Each row comes from the steps of one path. Every step used is in the known rows, and no mark comes twice. Write the path behind each row, first mark first.
In the rows, 128 means zero.
Known rows
kelet > pamu > losu > sozol > puti > genet: [115 181  56  99 132 101 118 142  99 103  97  97 158 111 102 148 124 145
 122 166 148 140  62 135 184 145 115 143 112 172]
puti > genet > tufot > pamu > losu > sozol: [112 141  99 125 144  44 129 147 112  69  80 113 169 108  89 146 129 145
 134 163 140 117  91 147 163 140 102 121 121 145]
pamu > losu > sozol > kelet: [111 161  82 110 149  83 126 146 107  71  85 130 148 114  91 150 124 129
 127 171 138 117  78 136 182 127  98 132 112 168]
sozol > bemi > genet > tufot > pamu > kelet: [111 127 120 118 145  59 102 151 139  34  79 164 133  56 102 115 114 166
 146 156 118  94  91 141 177 157  55 147 127 131]
puti > genet: [115 157 116 127 147 127 109 144 104 101 106 124 150 115 106 121 114 146
 137 145 156 128  77 155 157 147 113 146 125 163]
losu > sozol > vomi: [ 98 178  79 126 160  86 117 138 127 101  86 123 123 123  93 147 121 161
 141 135 144 125  97 144 174 159  96 138 122 161]
bemi > genet > tufot > pamu: [119 136 131 122 144  55 115 146 143  47  77 146 149  80  88 133 124 137
 123 136 135 109 109 149 181 166  89 137 138 127]
tufot > pamu > losu > sozol: [111 149  82 137 136  54 128 133 127  69  76 121 145 116  73 146 130 136
 123 155 125 124  99 138 176 137 100 116 126 154]
fekan > taped > vomi > sozol: [106 148  96 137 182 113  81 107  86  95  98  81 127  89 118 142 107 137
 105 136 145 129  83 150 149 150 100 165 168 190]
taped > fekan > sozol > puti > genet: [110 165  83 122 179 122  76 132  97 119 122 106 145 114 110 128 118 124
 107 197 140 117  83 164 184 165 114 169 145 185]
kelet > pamu: [144 161  95 115 133 118 123 142 123  91  94 135 136 111 103 125 104 139
 117 148 163 130  86 138 166 151 110 142 125 158]
fekan > sozol: [120 163  89 134 163 106 114 135 126  92 105 123 146 110 100 132  96 133
 103 171 146 125 103 147 168 154  95 144 137 172]
taped > vomi > sozol > tufot > pamu: [111 142  89 121 166  82  80 139 120  91  88 105 153 101 109 138 129 123
 106 167 128 118 102 147 151 164  97 146 147 176]
vomi > sozol: [116 156  83 138 168  93 101 139 105  94  87 111 140 110 103 128  91 140
  98 157 152 136  99 145 145 150  94 143 123 183]
kelet > pamu > losu: [150 152  88 112 118 104 141 150 120  82  90 126 139 105  92 115 108 126
 107 174 155 138  70 129 174 139 111 140 111 150]
puti > genet > tufot: [122 140 131 115 152 104 118 151 106  86  98 118 156 112 113 120 107 152
 134 150 163 118  82 157 150 150 105 147 125 154]
tufot > pamu > losu > sozol > bemi > genet: [ 85 167  78 110 141  59 123 133 139  41  67 148 148  68  87 142 130 139
 138 166 114 123  83 140 198 150  80 119 122 120]
tufot > pamu > losu > sozol > puti: [ 99 156  74 127 130  61 110 130 115  68  85  98 144 117  70 144 137 153
 112 157 106 118 101 139 193 147  98 128 129 166]
kelet > pamu > losu > sozol > bemi > genet: [104 181  53  75 140  88 142 140 139  58  69 151 143  66 109 147 116 132
 132 170 150 138  58 125 197 149  88 131 110 121]
genet > tufot > pamu > losu > sozol: [121 133  93 123 139  31 136 141 126  52  66 117 152 115  79 144 122 144
 122 160 133 112 105 140 170 140  94 113 127 141]
bemi > genet: [114 156 109 113 149 105 119 140 139  71  86 147 135  87  94 134 120 131
 125 133 141 131  84 145 180 162 100 147 130 139]
genet > tufot > pamu: [130 131 135 132 140  65 113 145 124  57  84 126 146 112  89 122 115 154
 118 146 139 101 118 153 161 153  92 133 136 147]
losu > sozol > puti > genet > tufot > pamu: [ 96 160 103 120 155  62  92 138 103  78  94  96 163 117  99 156 131 171
 135 134 132 103 109 156 170 161 101 137 137 166]
vomi > sozol > puti > genet: [ 94 170  85 134 167 110  72 140  81 113 108  81 157 108 113 125 103 157
 103 158 139 136  85 155 152 157 100 164 121 198]
taped > vomi > sozol > tufot: [114 145  79  99 176 108  95 141 115  99  90 100 143 105 120 139 119 124
 106 169 144 127  84 144 151 162  95 155 141 179]
losu > pamu > kelet: [141 135  99 138 149 108 116 144 128  77  96 135 117 121  94 128 105 142
 131 138 135 113  71 126 157 142  84 151 113 186]
vomi > sozol > bemi > genet: [ 85 173  83 111 175  99  96 137 119  70  76 137 143  62 118 125  91 143
 115 168 142 133  82 143 165 164  74 147 119 152]
genet > tufot > pamu > losu: [133 121 126 129 124  53 134 149 124  51  80 117 150 105  77 109 118 142
 109 174 131 111 100 146 168 141  93 128 120 140]
vomi > sozol > tufot: [122 154  81 118 167  91  98 145 112  93  77 115 139 108 111 133  93 141
 100 170 145 132  97 138 143 158  96 142 125 177]
pamu > losu > sozol > puti: [105 157  63 102 140  86 124 132 111  77  86  92 135 122  80 146 126 154
 113 161 124 130  83 137 189 143 100 136 120 168]
fekan > sozol > puti > genet > tufot > pamu: [102 161 116 139 155  75  79 141 105  85 118  93 175  98 104 131 112 153
 105 172 127 106 116 163 172 165  93 154 143 174]
puti > genet > bemi > sozol: [118 187 103 132 144  84  88 133  99  95  83  94 167 110 118 122  96 132
 120 170 140 116  87 164 124 149  86 139 121 167]
kelet > pamu > losu > sozol: [135 162  57 104 133  85 146 141 126  83  76 126 141 113  92 150 114 132
 118 161 157 139  75 126 175 137 111 127 115 157]
bemi > sozol: [120 153  78 138 152  86 107 136 109  93  88 109 147 127 100 132  99 132
 106 145 141 127  98 144 150 155  92 133 122 170]

Write each row's path
[111 172  81 147 150  80 101 141 114 110  94 107 138 119  97 121 107 146
 113 148 133 128 100 144 159 166  83 143 111 169] | bemi > sozol > vomi
[122 181 134 121 136 111 100 138 110  86  86 110 147 105 114 111 103 141
 138 170 147 109  81 168 137 141  96 148 128 156] | puti > genet > bemi
[ 98 169  81 131 153 102  81 138  83 112 109  83 163 124 109 131 110 149
 107 146 130 128  86 153 157 163  98 150 120 186] | bemi > sozol > puti > genet
[ 93 165 109  98 153 117 113 138 131  56  85 155 133  73 109 117 111 148
 138 153 139 122  76 147 184 160  82 145 124 126] | sozol > bemi > genet
[141 109 120 144 139  57 104 153 131  60  87 137 130 104  87 116 115 160
 131 149 126  94 109 139 156 143  77 145 132 162] | genet > tufot > pamu > kelet
[ 93 159  78 122 138  68 124 132 119  54  73 127 142 103  86 131 120 153
 135 175 120 113  93 142 178 137  86 115 119 138] | tufot > pamu > losu > sozol > bemi
[113 159  83 120 151  67 105 136 136  74  71 134 141 124  94 162 125 150
 133 145 127 110 116 138 165 158 104 118 143 152] | losu > sozol > tufot > pamu
[ 94 182 100 108 163 108  62 131  85 103 102  53 159  92 129 123 120 135
 113 179 132 114  76 173 141 157  87 178 141 194] | taped > vomi > sozol > puti > genet > bemi
[107 158  94 132 138  59 109 149 114  59  84 132 155 109  79 149 134 131
 123 170 122 108  98 139 186 130  99 122 120 166] | tufot > pamu > losu > sozol > kelet
[125 180  75 104 151 102 109 146 112  85  91 143 147 113 110 163 115 138
 132 149 161 116  90 133 178 143 109 138 123 175] | losu > sozol > kelet > pamu
[ 92 165  78 133 135  70  99 138 101  89  96  94 162 113  82 145 142 153
 126 159 115 124  89 148 184 146 109 133 125 167] | tufot > pamu > losu > sozol > puti > genet
[131 176  85 124 158  99  88 156  98  94  94 128 156  95 117 133  90 130
  97 172 165 127  91 134 158 145  99 150 116 197] | vomi > sozol > kelet > pamu
[132 176 103 133 131  43  82 134 127  66  59 105 157 111 105 129 102 135
 105 181 110  96 120 153 133 160  76 123 134 154] | genet > bemi > sozol > tufot > pamu
[119 153  91 138 157  64  81 142 119  84  76 118 148 105 102 133 102 144
  96 168 128 120 117 139 147 161  95 133 132 172] | vomi > sozol > tufot > pamu
[ 85 162  99 101 162  48 115 133 140  33  63 151 149  71 106 155 120 161
 146 143 132 102 107 148 182 164  75 123 136 117] | losu > sozol > bemi > genet > tufot > pamu
[125 153  65  92 145  79 138 143 128  75  68 121 138 122  94 149 122 139
 125 175 140 130  81 129 171 144 103 124 119 149] | pamu > losu > sozol > tufot
[134 186  86 121 152 112  99 152 116  92 113 140 160  94 114 140  94 121
 102 187 161 116  96 137 178 149 102 152 128 183] | fekan > sozol > kelet > pamu
[142 167  51  81 132  83 140 149 132  81  69 131 142 115 102 154 115 135
 118 177 156 136  74 120 173 147 110 125 117 145] | kelet > pamu > losu > sozol > tufot
[102 150  86  94 149  75 125 145  99  80  90  82 160 112  99 147 123 159
 127 168 142 122  74 148 175 145  98 143 115 160] | pamu > losu > sozol > puti > genet > tufot
[107 204 102 141 143  75  85 141 104 112  85  88 155 105 117 110 101 142
 129 172 135 117  87 165 133 160  78 149 111 164] | puti > genet > bemi > sozol > vomi
[137 172 109 111 135 119 108 156 112  83 102 146 146 106 107 127 109 134
 120 159 161 114  86 136 175 143 110 151 118 174] | sozol > kelet > pamu
[142 166  68 119 130  80 114 159  96  86  92 120 169 103 103 126 104 110
  92 189 147 127  74 127 171 139  95 136  97 176] | bemi > sozol > kelet > pamu > losu
[118 163  80 135 179  97 100 139 129 117 106 130 117 112  99 119 114 122
 112 198 143 117  94 154 185 168  98 162 134 167] | taped > fekan > sozol > vomi
[135 166  75 121 145  88 107 162  96  87  90 120 159  90 106 122  95 117
  87 199 159 135  76 126 165 134  97 148 100 186] | vomi > sozol > kelet > pamu > losu
[115 185  92 122 136  74  82 127 104  76  78  71 145 117 104 124  95 147
  95 170 116 105 103 158 146 157  71 146 125 173] | genet > bemi > sozol > puti
[112 148 126 107 148 108 102 149  93  87 107  93 154 116 110 120 115 168
 125 151 145 113  85 159 166 157 101 160 126 167] | sozol > puti > genet > tufot
[ 95 153  80  74 157  62 149 142 134  33  61 140 145  68 104 141 114 147
 139 173 139 122  69 140 189 149  72 128 115 112] | pamu > losu > sozol > bemi > genet > tufot
[134 178  92 108 142  71  96 136 120  77  61 102 147 117 116 128  91 134
 106 186 131 105 102 150 129 158  77 132 125 154] | genet > bemi > sozol > tufot
[129 147  82 127 179 104 105 132 122 100 101 137 127 116 102 127 106 114
 102 198 151 117  94 155 177 156 105 152 146 168] | taped > fekan > sozol
[139 167  94 128 116  30 102 140 125  59  54  95 162 104  93 117 105 125
  94 205 104 105 103 145 141 148  76 119 119 144] | genet > bemi > sozol > tufot > pamu > losu
[ 99 163  79  98 186 108 100 131 134  75  95 161 130  68 116 126 108 111
 118 202 140 116  79 155 198 170  85 155 140 135] | taped > fekan > sozol > bemi > genet
[126 188 100 111 144  82  86 141 108  94  72  97 167 111 128 124  96 135
 122 186 137 113  88 157 122 158  86 137 123 160] | puti > genet > bemi > sozol > tufot
